What can hang from each mark:
besenum: gogo
dadun: buditi gogo
dudo: buditi gogo
buditi: dadun dudo
gogo: befed besenum dudo
nasi: besenum
befed: buditi gogo

Every row comes from one small tree of marks. The marks that hang from a mark follow it in brackets, in alphabetical order. Every link used is in the known rows. Which tree was each row made from?
(in the rows, 128 means zero)
Known rows:
dadun(buditi): [134 129 193 147 144 134 127 141 126 114 105 185 110 108 109 136 111 143
 128 124  86 111 121]
besenum(gogo): [122 122 156 135 171 135 140 112 159 133 113 162 118 117 116 136 111 129
 128 122 121 120 125]
befed(buditi gogo): [123 117 125 122 125 124 136 123 128 145  84 192 114 104 110 150 121 117
 139 116 147 136 114]
gogo(befed besenum dudo(buditi)): [128 153 119 116  91 118 115 147 102 145 157  33 149 146 137  98 146 123
 130 137  92 139 125]
befed(gogo): [123 122 140 127 153 129 141 124 149 132  99 177 120 120 109 150 124 128
 129 123 155 133 128]
gogo(besenum): [127 136 182 123 140 136 133 145 129 128 125 130 129 122 112 121 131 152
 128 139 148 128 127]
buditi(dadun): [128 117 141 134 170 141 129 124 117 120 125 168 117 117  93 146 137 177
 118 127 184 133 151]
dadun(gogo(befed(buditi))): [123 135 165 134 110 125 118 129 138 131 107 169 113 116 125 118 105 130
 145 118  58 119 122]
befed(buditi): [127 125 147 129 144 129 123 129 114 140  98 173 115 103  97 130 122 136
 137 122 134 131 109]
dadun(gogo): [124 132 186 144 156 136 128 139 162 109 109 187 113 119 112 122 115 135
 134 124 103 112 118]
gogo(befed besenum dudo): [128 138 154 112  99 122 123 143 119 152 148  59 143 159 127 102 136 159
 126 138 104 141 134]
befed(buditi(dadun dudo(gogo(besenum)))): [132 116  60 125 137 129 134 113 104 109 123 125 125 106 134 146 137 110
 115 134 219 132 128]
gogo(befed dudo): [129 133 140 126 124 121 120 130 123 154 135  84 137 154 110 113 129 152
 123 127  96 141 132]
besenum(gogo(befed dudo(buditi(dadun)))): [124 130  78 129 130 122 127 109 121 142 148  80 134 137 137 129 132 121
 126 118  95 135 141]
gogo(befed besenum dudo(buditi(dadun))): [129 142 102 115  93 122 116 141  89 139 166  40 147 144 134 112 156 143
 125 135 121 143 145]
buditi(dadun(gogo(befed)) dudo): [129 113 106 143 141 133 126 116 135 104 127 158 115 129 132 142 104 136
 116 127 151 118 148]
besenum(gogo(dudo(buditi))): [124 131 101 136 155 124 133 122 140 137 129 104 132 128 127 121 131 100
 128 121 108 127 107]
nasi(besenum): [134 123 174 131 186 139 131 123 150 134 128 184 138 136 100 137 130 144
 130 132 185 127 125]
dadun(buditi(dudo) gogo(befed besenum)): [134 133 175 145  86 127 125 147 144  94 121 152 114 126 167 119  83 109
 131 134  47  94 125]
besenum(gogo(befed(buditi(dadun)))): [122 116 108 124 126 128 127  96 123 148 118 149 115 114 127 144 110 141
 133 114 101 130 144]
nasi(besenum(gogo(dudo))): [133 110 155 129 175 134 140 113 165 146 135 155 143 156 122 131 130 128
 127 128 158 127 117]
gogo(befed(buditi) besenum dudo): [128 134 145 108  74 118 116 139  99 162 134  72 137 145 130 102 136 147
 135 133  94 144 120]
buditi(dudo): [131 118 117 142 176 131 133 123 134 120 113 151 124 125 107 135 110 118
 116 133 185 121 116]

Which tree is each row?
[138 131 123 143 136 128 138 132 134  89 120 132 126 114 150 137 114 101
 115 138 133 107 117] -> dadun(buditi(dudo(gogo(besenum))))
[126 125  96 115 108 125 135 140 112 132 136 101 135 132 134 138 157 118
 125 131 172 142 130] -> befed(gogo(besenum dudo(buditi(dadun))))
[127 166  78 125 148 125 133 135 127 101 145  71 146 107 140 122 158  86
 129 138 144 129 118] -> dudo(buditi gogo(besenum))
[126 153 142 127  87 120 117 153 134 125 148  71 139 142 151  93 134 110
 138 133  54 123 118] -> dadun(gogo(befed besenum dudo(buditi)))
[124 130 166 125 112 137 123 134 131 113 139 144 120 128 133 127 124 167
 128 131 115 123 160] -> buditi(dadun(gogo(befed besenum)))
[133 140 204 135  64 125 118 160 139 114 130 124 122 142 157 102 110 134
 134 130   4 106 123] -> dadun(buditi gogo(befed besenum dudo))
[128 109 136 133 122 132 121 133 116 128 110 174 111 118 113 128 135 145
 131 118 130 129 118] -> befed(buditi(dadun(gogo(dudo))))
[124 110  97 122 112 122 126 103 117 158 127 113 123 134 130 131 123 143
 128 115  98 138 136] -> besenum(gogo(befed(buditi(dadun)) dudo))
[129 144 134 123 119 125 124 154 108 133 147  66 145 135 125 102 154 115
 128 139 133 134 108] -> gogo(besenum dudo(buditi))
[127 104 115 107  87 125 134 132 100 147 112 139 121 127 128 144 150 140
 127 127 178 147 127] -> befed(buditi(dadun) gogo(besenum dudo))
[126 176  68 119 121 118 125 127 122 113 155  42 152 117 150 117 149  95
 132 136 112 135 133] -> dudo(buditi gogo(befed besenum))
[126 129 150 131  96 119 116 135 134 141 118 132 122 138 128 105 117 129
 140 119  49 127 110] -> dadun(gogo(befed(buditi) dudo))
[133 121  59 129 161 134 139 113 125  93 141 108 133 121 137 149 141 121
 102 142 239 129 146] -> buditi(dadun dudo(gogo(besenum)))
[130 111 131 139 142 140 133 132 136  94 127 163 115 124 137 137 116 131
 114 138 190 113 138] -> buditi(dadun(gogo(besenum)) dudo)
[132 118 141 122 153 128 135 105 161 155 144 127 147 163 130 129 121 135
 130 126 124 132 130] -> nasi(besenum(gogo(befed dudo)))
[126 120  80 127 132 123 133 128 118 132 125 124 130 130 118 147 151 116
 123 121 165 144 128] -> befed(gogo(dudo(buditi(dadun))))
[128 113 152 138 145 137 126 136 137 112 126 158 118 135 113 129 138 161
 119 123 139 126 133] -> buditi(dadun(gogo(dudo)))
[130 106 118 133 117 134 126 131 115 110 111 176 110 108 135 136 115 120
 125 131 173 117 121] -> befed(buditi(dadun(gogo(besenum)) dudo))
[124 146 122 131 112 132 119 139 115 106 147 117 128 113 139 124 135 126
 134 129 109 121 146] -> dudo(buditi(dadun(gogo(befed besenum))))
[125 140 129 135 132 137 124 146 119  99 139 140 124 107 131 127 142 121
 132 131 138 118 135] -> dudo(buditi(dadun(gogo(besenum))))
[134 131 219 142  92 133 127 166 143 105 120 153 116 133 147 107 119 129
 132 131  43 103 107] -> dadun(buditi gogo(besenum dudo))
[125 126 131 137 115 122 120 125 139 123 106 162 114 120 135 122  92 108
 137 121  90 116 116] -> dadun(gogo(befed(buditi(dudo))))
[127 162  52 118 124 124 126 120 106 105 165  49 147 115 148 132 159 115
 124 135 146 139 155] -> dudo(buditi(dadun) gogo(befed besenum))
[131 114 136 120 132 124 130 103 146 167 130 139 141 152 133 128 121 126
 138 121 116 133 120] -> nasi(besenum(gogo(befed(buditi) dudo)))
[130 109 117 121 147 133 131  92 135 149 131 179 132 133 129 151 115 144
 136 120 148 131 146] -> nasi(besenum(gogo(befed(buditi(dadun)))))
[128 150  43 136 173 129 129 115 117  95 143 103 137 102 122 144 160 107
 119 126 179 135 138] -> dudo(buditi(dadun) gogo)
[133 109 110 127 152 126 134  94 150 148 124 168 134 136 139 143  98 102
 134 126 152 123 122] -> nasi(besenum(gogo(befed(buditi(dudo)))))
[124 125 126 125 135 122 131 111 149 154 132  96 132 150 130 122 116 136
 126 120  76 133 130] -> besenum(gogo(befed dudo))
[126 121 143 112 111 125 141 140 138 142 119 115 133 144 127 130 141 131
 124 135 153 139 121] -> befed(gogo(besenum dudo))
[126 134 111 116 104 120 136 144 124 136 127  93 139 135 135 127 149  99
 129 133 141 141 114] -> befed(gogo(besenum dudo(buditi)))
[129 113  84 129 123 125 118 108  95 138 119 137 120 118 117 144 111 139
 124 123 161 134 142] -> gogo(befed(buditi(dadun dudo)))
